What can hang from each mark:
K_581: K_448
K_893: K_4 K_478
K_448: K_407 K_581
K_478: K_157
K_407: K_448
K_198: K_157 K_448 K_893
K_157: K_4 K_37 K_198 K_478
K_364: K_448
K_758: K_198
K_4: K_157 K_448 K_758
K_37: K_157 K_893

Every row comes from one small tree of marks. Brackets hold a mark, then the marks that hang from it, in the order of their numbers. Every link used is in the known rows. Which tree was each row made from?
Known rows:
{K_478 {K_157 K_37 K_198}}: [ 1.03  2.97  1.03  1.36 -0.63 -0.79  4.52 -4.92 -2.36 -1.63  1.14  0.97
 -1.18 -0.28 -1.98 -0.25  1.02  2.76  1.23  1.14  4.99 -2.16  0.57 -1.20
  1.20 -0.29  0.56 -2.97]
{K_478 {K_157 K_4 K_37 K_198}}: [ 0.69  1.17  0.56  1.27 -1.20  0.04  2.92 -5.83 -0.57 -1.14  0.60  0.45
 -0.85 -1.20 -1.67 -0.01  1.94  3.29  2.24  1.44  3.84 -1.87 -0.60 -2.34
  1.29 -0.51  0.95 -3.23]
{K_157 K_37}: [ 1.26  1.74 -0.65  0.80  0.09 -1.46  4.35 -5.76 -3.18 -2.16  0.21 -1.79
 -1.18  0.36 -3.17 -0.27  0.02  1.39  0.97  0.68  5.32 -3.27  2.06 -1.15
  0.53  0.16  0.08 -3.32]
{K_198 {K_157 K_4 {K_37 K_893} K_478} K_448}: [-1.10 -1.55  1.66  0.66  0.20 -1.13  5.05 -4.45  2.42 -2.29 -0.15 -0.65
 -0.33 -1.64 -0.28 -0.27  2.50  3.28  0.71  0.71  0.93 -0.51 -0.73 -1.21
  0.07 -1.86  0.70 -3.47]
{K_157 K_4 K_37 {K_198 K_448 K_893}}: [-1.03 -0.61  1.28  1.79 -2.31 -0.20  3.81 -2.55  2.49 -1.94 -1.07 -0.97
 -1.31 -0.05 -2.09  0.05  1.56  1.43  1.79  0.17  1.92 -2.02 -0.10 -2.52
  0.82 -0.55 -0.43 -2.51]
{K_198 {K_157 K_4}}: [ 0.48  0.46 -1.97  0.28  1.02 -1.47  3.90 -5.11 -0.98 -2.67 -3.23 -2.87
 -0.15 -0.31 -2.22  0.49 -0.92  0.78  1.33  0.48  2.17 -3.15  0.66 -1.92
 -0.49  0.01  0.12 -3.56]
{K_478 K_157}: [ 1.43  3.73 -2.03  0.40  0.73 -2.50  4.18 -7.79 -3.80 -2.82 -1.63 -1.24
 -0.44  1.04 -1.85  0.12 -1.06  1.18  0.17  1.12  4.25 -2.92  2.19 -1.63
  0.33 -0.27 -0.43 -3.36]
{K_893 {K_4 K_157 K_758} K_478}: [ 2.31  1.61 -3.27  0.22  0.80 -2.88  2.59 -8.41 -4.02 -0.34 -2.02 -2.82
 -0.36 -3.41 -1.26 -0.32 -2.20 -0.54 -0.55  0.47  1.14 -2.69  2.25 -0.81
 -1.30 -1.26 -0.79 -5.01]
{K_581 {K_448 K_407}}: [-0.03  2.07 -3.14 -0.26  1.16 -1.14  5.35 -7.62 -4.53 -1.55 -2.62 -3.05
 -1.20  2.98 -4.55  0.29 -2.72  0.12  1.22  0.10  5.46 -4.12  6.28 -2.47
  1.54 -0.77 -0.93 -3.15]
{K_478 {K_157 K_4 {K_37 K_893} {K_198 K_448}}}: [-0.36 -0.08  0.62  1.27 -1.33 -0.28  3.57 -5.49  1.32 -2.15 -0.31  0.15
 -1.19 -0.52 -0.28 -0.10  2.43  3.29  1.53  1.20  1.90 -0.27 -0.56 -1.57
  0.77 -2.16  0.47 -2.33]
{K_758 {K_198 {K_157 K_478} {K_893 K_4}}}: [ 0.27  2.76  2.14  0.43  0.14 -2.35  3.35 -4.26 -1.38 -1.23 -0.13  0.50
  2.38 -2.20 -1.66  0.50  0.94  0.92  0.44  0.75 -0.23 -1.32 -0.07 -2.06
 -0.07 -0.05 -1.59 -4.32]
{K_758 {K_198 K_157 {K_448 K_407 K_581} {K_893 K_4}}}: [-0.25 -0.53 -1.50 -0.64 -1.81 -1.94  5.19 -3.60 -0.85 -3.07 -2.90 -1.08
  1.42  0.62 -3.62  0.82 -3.05 -3.74  0.32 -1.36 -2.28 -1.89  2.40 -1.05
  0.01 -1.68 -0.43 -1.74]
{K_758 {K_198 {K_157 K_4} K_448 {K_893 K_478}}}: [-0.11  1.84  0.93  1.56  0.01 -2.56  3.22 -3.37  0.63 -3.09 -3.59 -1.32
  1.51 -1.25 -2.25 -0.16 -0.90 -0.19  0.97 -0.48 -1.84 -1.50 -0.48 -1.69
 -0.84 -1.73 -1.44 -3.68]
{K_478 {K_157 {K_37 K_893}}}: [ 0.90  3.25 -0.67  0.73  1.10 -1.72  3.90 -7.44 -2.89 -1.31  1.69  0.49
 -0.52 -0.25 -0.74 -0.19  1.39  3.00  0.23  2.20  5.24 -0.54  1.58 -1.07
  0.05 -1.53 -0.53 -1.85]
{K_448 K_407 K_581}: [ 0.51 -1.03 -3.57 -1.08 -1.32 -1.74  5.74 -6.48 -4.24 -1.66 -1.76 -2.93
 -1.34  2.23 -5.44  0.07 -2.70 -1.49  0.42 -1.01  4.65 -3.90  5.70 -1.39
  0.69 -1.00  1.29 -2.13]
{K_37 K_157 {K_893 {K_4 K_448 {K_758 K_198}} K_478}}: [ 0.39  1.42 -3.12 -0.49 -0.23 -2.56  2.33 -8.52 -4.98 -0.94 -0.07 -1.95
  2.14 -2.38  0.20 -0.89  0.15  1.44 -1.78  0.00  0.72  1.71  2.89  0.07
 -2.27 -2.14 -1.16 -4.76]
{K_37 {K_157 K_4 {K_198 K_448}} {K_893 K_478}}: [-1.37 -1.00  0.57  1.56 -0.73 -1.01  3.43 -5.54  0.32 -1.26 -2.91 -2.03
 -0.89 -0.57 -0.98 -0.96  1.55  3.74  0.47 -0.98  1.29  0.36  1.25 -2.24
 -1.16 -3.46 -0.23 -2.99]
{K_478 {K_157 K_37 {K_198 K_893}}}: [-0.03  4.01  1.73  1.85 -0.58 -1.10  4.58 -3.75 -0.92 -0.74  1.76  2.28
 -0.57 -0.55 -1.46 -0.03  1.26  2.58  0.78  1.58  4.93 -1.18  0.47 -1.95
  0.87 -0.43 -1.05 -1.68]
{K_758 {K_198 {K_157 K_4 K_37}}}: [ 2.09  0.75  0.20  0.76  0.74 -0.73  2.87 -4.13 -1.47 -2.76 -0.19 -1.02
  0.98 -1.82 -3.11  0.04  0.93  1.09  2.60  0.92  0.99 -2.30 -1.23 -0.56
  0.48  0.28  0.63 -3.68]
{K_198 K_893}: [ 0.04  2.96 -1.41  0.75  0.23 -2.50  4.07 -5.11 -2.42 -1.46 -1.50 -1.71
 -0.40  1.23 -2.79  0.25 -0.84  0.40  0.09  0.70  4.50 -2.98  3.16 -2.43
 -0.25  0.14 -1.97 -2.41]
{K_407 {K_448 K_581}}: [ 0.61  0.20 -2.87 -0.71 -2.51 -1.35  5.60 -7.31 -3.19 -3.48 -0.99 -3.63
 -0.58  2.24 -3.48 -0.17 -2.74 -2.15  0.22 -1.82  2.22 -4.42  3.80 -0.04
  0.50  0.33  0.24 -2.56]
{K_893 {K_4 {K_157 K_37}} K_478}: [ 2.39  2.49 -0.88  1.15  0.15 -1.79  2.10 -6.63 -3.29 -0.44 -0.23 -0.05
 -0.30 -3.93 -2.21 -0.33 -0.03  1.33  0.56  0.80  2.48 -2.95  0.70 -1.63
 -0.46 -1.90 -0.06 -4.36]
{K_478 {K_157 {K_4 K_448 K_758} {K_37 K_893} K_198}}: [-0.51  0.15 -2.73 -0.17 -1.36 -0.53  3.72 -6.09 -0.55 -0.61  1.90  0.08
 -0.43 -1.87  0.95 -0.37  2.03  3.10  0.19  1.78  3.75  0.82  0.94 -0.12
  0.04 -0.85  0.78 -3.33]
{K_893 {K_4 {K_448 K_581}}}: [ 0.71  0.34 -4.78 -1.92 -3.15 -1.63  4.73 -6.46 -3.18 -3.45 -1.51 -2.27
  0.32  0.67 -2.15  0.08 -1.75 -1.29 -0.42 -1.15  3.45 -3.98  3.64 -1.84
 -0.26 -0.12  1.21 -4.47]
{K_4 K_448 K_758}: [ 0.65  1.12 -5.25 -0.92 -0.52 -2.83  5.27 -6.41 -4.02 -3.15 -1.56 -4.03
 -0.74  1.09 -1.66 -0.35 -2.27 -0.65 -1.13  0.04  4.05 -2.99  4.33  0.37
 -0.48  1.03 -0.04 -4.91]
{K_364 K_448}: [ 1.44  1.56 -2.95 -0.52  0.42 -2.17  5.04 -6.46 -4.89 -2.09 -0.12 -2.91
 -1.73  1.20 -3.19 -0.65 -2.76  1.08  0.75  0.25  4.34 -4.36  3.19 -2.65
  0.55  1.40 -0.75 -3.32]
{K_893 {K_4 {K_448 K_407}} {K_478 {K_157 K_198}}}: [-1.23  1.95 -3.04 -0.14 -3.12 -1.64  3.22 -6.69 -3.65 -0.66 -2.54  0.49
  0.16 -0.88 -2.37  0.51 -1.72  1.57 -0.61 -0.08  2.85 -1.28  4.13 -2.85
 -0.41 -2.25  0.53 -4.53]
{K_758 K_198}: [ 2.70  2.28 -1.18  0.37  0.15 -2.22  3.21 -5.99 -5.04 -3.03 -1.23 -2.69
  0.12  1.03 -4.39 -0.20 -0.46 -0.01  1.35  0.15  2.82 -3.71  2.20 -0.61
  0.43  0.59 -0.35 -4.35]

Which tree is each row?
[ 0.09  1.78 -3.71 -0.12 -0.75 -1.16  2.89 -7.30 -1.15 -1.91  0.84  0.96
  0.37 -1.14  0.06  0.10  2.08  3.48  0.22  2.15  4.13 -0.20  1.15 -1.62
 -0.07 -1.45  0.46 -3.06] -> {K_478 {K_157 {K_4 K_448} {K_37 K_893}}}
[ 0.39 -1.88 -0.38  0.63 -1.09  0.12  3.54 -5.41 -0.93 -0.51  0.60 -3.12
 -1.54 -1.46 -1.92 -0.38  0.98  1.59  1.97  0.52  3.43 -1.95  0.53 -0.99
  0.63  0.41  0.82 -3.88] -> {K_157 {K_4 K_758} K_37 K_198}
[-1.33  1.46 -1.22 -1.37 -2.12 -2.24  6.41 -3.31  0.14 -2.07  0.08  1.13
  1.85 -1.44 -0.47  0.15 -0.52 -0.07 -1.38 -0.82  2.07 -2.02  2.13 -1.97
 -0.57 -0.37  0.29 -4.02] -> {K_198 {K_157 K_478} {K_893 {K_4 {K_448 K_581}}}}
[ 0.02 -1.23 -5.83 -1.60 -0.35 -2.00  2.78 -8.27 -5.33 -0.77 -0.77 -2.43
  1.45 -0.50 -1.51  0.29 -0.51  0.02 -1.44  0.44  0.34  1.76  4.88  0.32
 -1.12 -1.75 -0.68 -3.37] -> {K_37 K_157 {K_893 {K_4 {K_448 K_407} {K_758 K_198}}}}
[ 1.91  2.31  1.70  0.34  1.12 -2.46  5.02 -4.13 -3.17 -2.86  0.01 -0.82
  0.99 -0.77 -3.16 -0.34  0.43  1.20  0.91  0.14  1.56 -2.87  0.81 -0.06
  0.54  0.45  0.27 -5.12] -> {K_758 {K_198 {K_157 K_478}}}
[ 0.97  2.19  0.78  0.72 -1.78 -2.98  5.13 -4.30 -1.93 -3.04 -1.17 -1.44
  0.72  0.77 -3.75 -1.18 -1.46 -1.84  0.24 -1.99  1.13 -2.92  2.38 -0.86
 -0.11 -1.91 -0.53 -3.12] -> {K_758 {K_198 {K_448 K_581} {K_893 K_478}}}
[-0.05  3.03  1.18  0.09 -1.29 -1.76  4.05 -2.55 -0.71 -2.04  2.09  2.64
  2.84 -3.23 -0.89  0.24  1.91  1.56 -0.08  1.00  0.66 -0.66 -0.31 -0.95
  0.04  0.12 -0.51 -4.85] -> {K_758 {K_198 {K_157 K_37 K_478} {K_893 {K_4 K_448}}}}
[ 1.06  1.80 -1.16  0.86 -0.06 -0.85  2.67 -7.93 -1.45 -2.04  0.00 -0.32
 -0.23 -1.00 -1.42  0.21  1.16  2.60  1.62  1.82  3.56 -1.93 -0.12 -2.47
  0.89 -0.64  0.50 -3.43] -> {K_478 {K_157 K_4 K_37}}
[-0.20  1.32  2.02  0.57  1.57 -1.76  5.82 -4.34 -1.12 -0.77  2.17  0.55
 -0.26 -1.77 -1.15 -0.41  2.14  3.67  0.23  1.25  4.22 -0.69  0.92 -0.48
 -0.14 -1.08  0.04 -2.84] -> {K_198 {K_157 {K_37 K_893} K_478}}
[-0.69 -2.42 -7.24 -1.53 -1.44 -1.85  3.73 -7.36 -2.98 -1.61 -3.12 -4.65
 -0.75  0.77 -3.12  0.54 -2.21 -0.77 -0.25  0.22  2.55 -2.04  5.12 -0.91
 -0.01 -0.08  0.73 -4.45] -> {K_157 {K_4 {K_448 K_407} K_758}}
[-0.09  0.70 -0.09  0.80  1.26 -1.76  6.10 -3.44  0.09 -3.41 -1.07 -1.36
 -0.98  0.15 -0.99 -0.08 -0.33  0.98  0.02  0.53  2.07 -1.25  0.96  0.29
 -0.65 -1.52 -0.36 -1.78] -> {K_198 {K_157 {K_37 K_893}} K_448}
[ 1.07  2.72 -0.73  0.39  1.88 -2.97  4.76 -3.83 -2.57 -1.92 -0.59 -2.07
  1.20 -0.66 -1.80 -0.07 -1.80 -1.56  0.09  0.68  0.80 -1.30  1.41  0.77
 -0.65  0.77 -2.11 -2.71] -> {K_4 {K_758 {K_198 K_157 K_893}}}
[-0.62 -0.52 -1.40 -0.30 -1.50 -1.03  3.61 -5.99 -0.64 -0.89  1.93 -0.01
  0.08 -1.67 -1.06 -0.40  3.74  4.41  0.29  1.15  4.60 -0.77  1.56 -1.96
  0.30 -0.99  1.09 -4.71] -> {K_157 {K_4 K_448} {K_37 K_893} K_478}
[-1.14  1.16  2.30  2.23 -1.61 -0.32  2.60 -3.63  0.40  1.08  0.65  0.31
 -0.50 -2.34 -2.56 -0.44  1.91  3.16  1.84  0.34  4.24 -1.25  0.24 -3.59
 -0.07 -1.49 -0.71 -2.90] -> {K_157 K_4 K_37 {K_198 {K_893 K_478}}}
[-0.92 -2.37 -1.06 -0.02 -1.38 -2.33  3.52 -6.42 -0.47 -1.08 -1.72 -3.08
  0.41 -0.10 -3.38  0.23  0.17 -0.59  0.48  0.00 -1.65 -0.65  2.60 -1.07
  1.21 -1.02 -0.59 -4.43] -> {K_157 {K_4 {K_758 {K_198 {K_448 K_407} K_893}}} K_478}
[-0.14 -0.70 -1.69 -1.16 -3.70  0.11  4.85 -4.14 -1.46 -0.97  2.30  0.40
 -0.27 -0.97 -1.22 -0.39  1.34  1.33  0.20 -0.55  4.65 -1.54  2.55 -1.24
 -0.18 -1.14  1.57 -2.76] -> {K_157 {K_37 {K_893 {K_4 {K_448 K_581}}}} K_198}
[-1.42 -0.53 -2.21 -0.27 -0.72 -2.57  7.71 -2.65  0.18 -3.11 -3.32 -1.59
 -0.73  2.21 -3.69  0.45 -3.82 -2.94 -0.45 -1.60  1.14 -2.62  4.09 -0.80
 -0.02 -1.60 -0.10 -0.62] -> {K_198 K_157 {K_448 K_407 K_581} K_893}
[ 1.73  1.32 -1.05  0.03 -0.37 -2.34  1.77 -8.77 -5.45 -1.05 -1.24 -3.92
  1.14 -1.86 -2.24 -0.53 -1.50 -0.64  0.31  0.06  0.60 -1.80  1.79 -1.04
 -1.07 -0.85 -1.00 -5.60] -> {K_893 {K_4 {K_758 K_198}} K_478}
[ 3.21  1.73 -2.40  0.12  1.20 -2.87  1.13 -8.36 -5.20  0.44 -0.15 -2.10
  0.94 -4.06 -1.27 -0.67 -0.20 -0.18 -0.13  0.98 -0.13 -0.69  1.74  0.26
 -1.50 -2.23 -1.45 -4.41] -> {K_37 {K_893 {K_4 K_157 {K_758 K_198}} K_478}}
[ 2.58  0.95 -0.68  0.53  1.26 -2.47  5.07 -5.96 -2.81 -0.63  2.28 -0.75
 -1.36 -3.19 -1.79 -0.89  1.01  1.44 -0.13  1.18  3.39 -2.57  1.22  1.17
  1.10  0.04  0.63 -4.91] -> {K_4 {K_157 K_37 K_478} K_758}
[-0.51 -0.44 -1.12 -0.26 -2.91 -1.00  4.09 -4.09 -0.57 -1.69 -0.70 -1.09
 -0.53 -0.56 -2.37 -0.24  2.14  3.27  0.87 -0.46  3.74 -3.12  1.95 -2.40
  1.02  0.45  1.66 -6.30] -> {K_157 {K_4 K_448} K_198 K_478}
[ 0.51  0.39  0.12 -0.15 -0.28 -1.22  3.80 -3.65 -0.57 -1.90  2.27  1.31
  1.83 -2.99 -1.23 -0.45  3.61  3.57  0.79  1.06  1.48 -0.11 -0.35  0.00
  0.25 -0.70  1.17 -4.87] -> {K_758 {K_198 {K_157 {K_4 K_448} {K_37 K_893} K_478}}}
[-1.58  1.57 -0.10  1.44 -3.01 -0.73  3.14 -2.74  0.63 -0.06  0.43  1.02
  0.02 -2.24 -1.98 -0.54  1.55  3.05  0.80  0.06  4.32 -1.33  1.22 -2.92
 -0.38 -1.16  0.00 -3.74] -> {K_157 {K_4 K_448} K_37 {K_198 {K_893 K_478}}}
[ 0.91  5.39  0.56  1.25 -0.42 -2.69  1.10 -7.92 -3.69 -0.77 -0.62  0.90
  2.48 -2.02 -1.35  0.25 -0.18  0.90  0.23  1.21  0.93 -0.68  0.56 -3.19
 -0.76 -1.94 -2.33 -3.74] -> {K_758 {K_198 {K_893 K_4 {K_478 K_157}}}}
[-2.48  0.99 -1.24  0.60 -3.76 -0.83  3.18 -3.63 -1.46  0.90 -0.07  1.47
  0.13 -1.81 -3.07  0.43 -0.20  1.56 -0.26  0.03  3.88 -0.62  3.84 -3.09
 -0.54 -2.08 -0.43 -3.13] -> {K_157 K_37 {K_198 {K_893 {K_4 {K_448 K_407}} K_478}}}
[ 4.06  1.61 -1.05  0.10  1.44 -3.29  3.87 -6.13 -4.87 -1.30  0.94 -1.76
  0.02 -2.37 -2.94 -0.93  0.57  0.07  0.38  0.63  0.89 -3.03  1.57  1.71
  1.21  0.54  0.14 -5.97] -> {K_4 {K_157 K_478} {K_758 K_198}}
[ 0.84  0.64 -1.90  0.43  0.43 -1.15  3.06 -8.85 -1.68 -1.43  0.50 -1.99
 -0.31 -1.52 -0.23 -0.16  0.28  1.51  0.95  2.00  2.93 -1.03  0.13 -1.04
  0.60 -0.32  0.32 -3.68] -> {K_478 {K_157 {K_4 K_758} K_37}}
[-1.77  0.15  0.29  1.61 -0.13 -1.46  3.20 -5.60 -0.42  1.07 -0.82 -1.82
 -0.08 -2.19 -0.67 -0.77  0.48  2.48  0.11 -0.33  2.54  0.65  1.44 -2.30
 -1.31 -1.58 -1.51 -3.03] -> {K_37 {K_157 {K_4 K_758} {K_198 {K_893 K_478}}}}
[-0.96  2.76 -0.10  1.60 -0.54 -3.29  4.55 -4.97 -0.84 -2.62 -3.33 -2.11
 -0.55  0.96 -2.37 -0.43 -1.81  0.05 -0.49 -0.63  2.32 -2.62  2.87 -2.28
 -0.85 -1.77 -1.96 -3.19] -> {K_198 K_448 {K_893 K_478}}
[ 1.66  3.16 -0.94  1.42  0.23 -2.22  4.05 -2.19 -1.50 -0.44 -1.02  0.47
 -1.30 -0.89 -2.97  0.08  0.09  0.58  0.67  0.56  3.58 -3.48  2.04 -1.23
  0.37  0.14 -1.31 -2.29] -> {K_4 {K_157 {K_198 K_893}}}
[-0.15  0.10  0.20  0.18  0.59 -1.69  4.43 -5.32 -0.25 -1.91 -1.73 -1.63
  0.14 -1.34 -1.89  0.18  0.64  2.44  1.03  0.31  2.07 -2.73  0.39 -2.17
  0.20 -0.01  0.66 -4.92] -> {K_198 {K_157 K_4 K_478}}
[ 1.37 -0.45 -8.18 -1.64 -0.75 -2.66  3.54 -7.14 -4.42 -1.23 -2.87 -2.73
 -0.58 -1.27 -2.52  0.85 -3.12 -2.08 -1.26  0.51  0.86 -2.62  5.07  0.17
 -0.30 -0.46  0.22 -4.53] -> {K_893 {K_4 K_157 {K_448 K_407} K_758}}
[-0.28  0.78 -3.63 -1.53 -2.66 -1.97  4.08 -7.38 -3.38 -1.13 -0.52 -1.25
  0.81 -0.82 -1.16 -0.56 -0.87  0.34 -1.21 -1.04  3.92 -1.73  4.27 -2.14
 -1.80 -2.60  0.52 -3.83] -> {K_37 {K_893 {K_4 {K_448 K_581}} K_478}}
[ 1.60  0.58 -3.51 -1.68 -2.91 -2.36  3.80 -7.56 -5.06 -2.26 -0.03 -2.87
  1.79 -1.59 -2.01 -0.99 -2.32 -2.16 -0.53 -1.59  1.13 -2.33  3.28  0.06
 -0.91 -0.86  0.95 -5.98] -> {K_893 {K_4 {K_448 K_581} {K_758 K_198}} K_478}
[ 0.39  1.65 -0.12  0.66  1.83 -1.49  5.16 -4.23 -1.60 -1.52  0.64 -0.62
 -0.54 -0.80 -1.36 -0.08  0.42  2.06  0.41  1.29  4.32 -1.07  1.31 -0.17
 -0.89 -0.91 -0.44 -1.47] -> {K_198 {K_157 {K_37 K_893}}}
[-0.96  0.80  1.50  0.07 -0.76 -2.92  8.21 -2.44  1.35 -3.43 -1.01 -0.21
  0.02  0.54 -1.54 -0.51 -1.12 -0.68 -0.72 -1.53  1.37 -2.76  1.57 -0.82
  0.33 -0.90  0.18 -2.83] -> {K_198 {K_157 K_478} {K_448 K_581} K_893}
[ 1.97  1.66 -4.81 -0.76 -0.83 -2.31  2.65 -7.99 -3.44 -3.39 -0.87 -2.02
  1.46 -0.52 -0.92 -0.13 -0.49  0.04  0.37  1.09  0.79 -1.43  1.22  0.18
  0.50  0.41  0.45 -5.60] -> {K_478 {K_157 {K_4 K_448 {K_758 K_198}}}}
[-1.04  3.08 -3.36 -0.35 -0.70 -2.31  4.35 -3.56 -0.72 -2.64 -2.46 -0.37
  1.49 -0.64 -0.36  1.09 -1.73 -0.45 -1.16  0.54  1.65 -1.95  2.17 -2.07
 -1.49  0.13 -1.60 -3.37] -> {K_198 K_157 {K_893 {K_4 K_448}}}
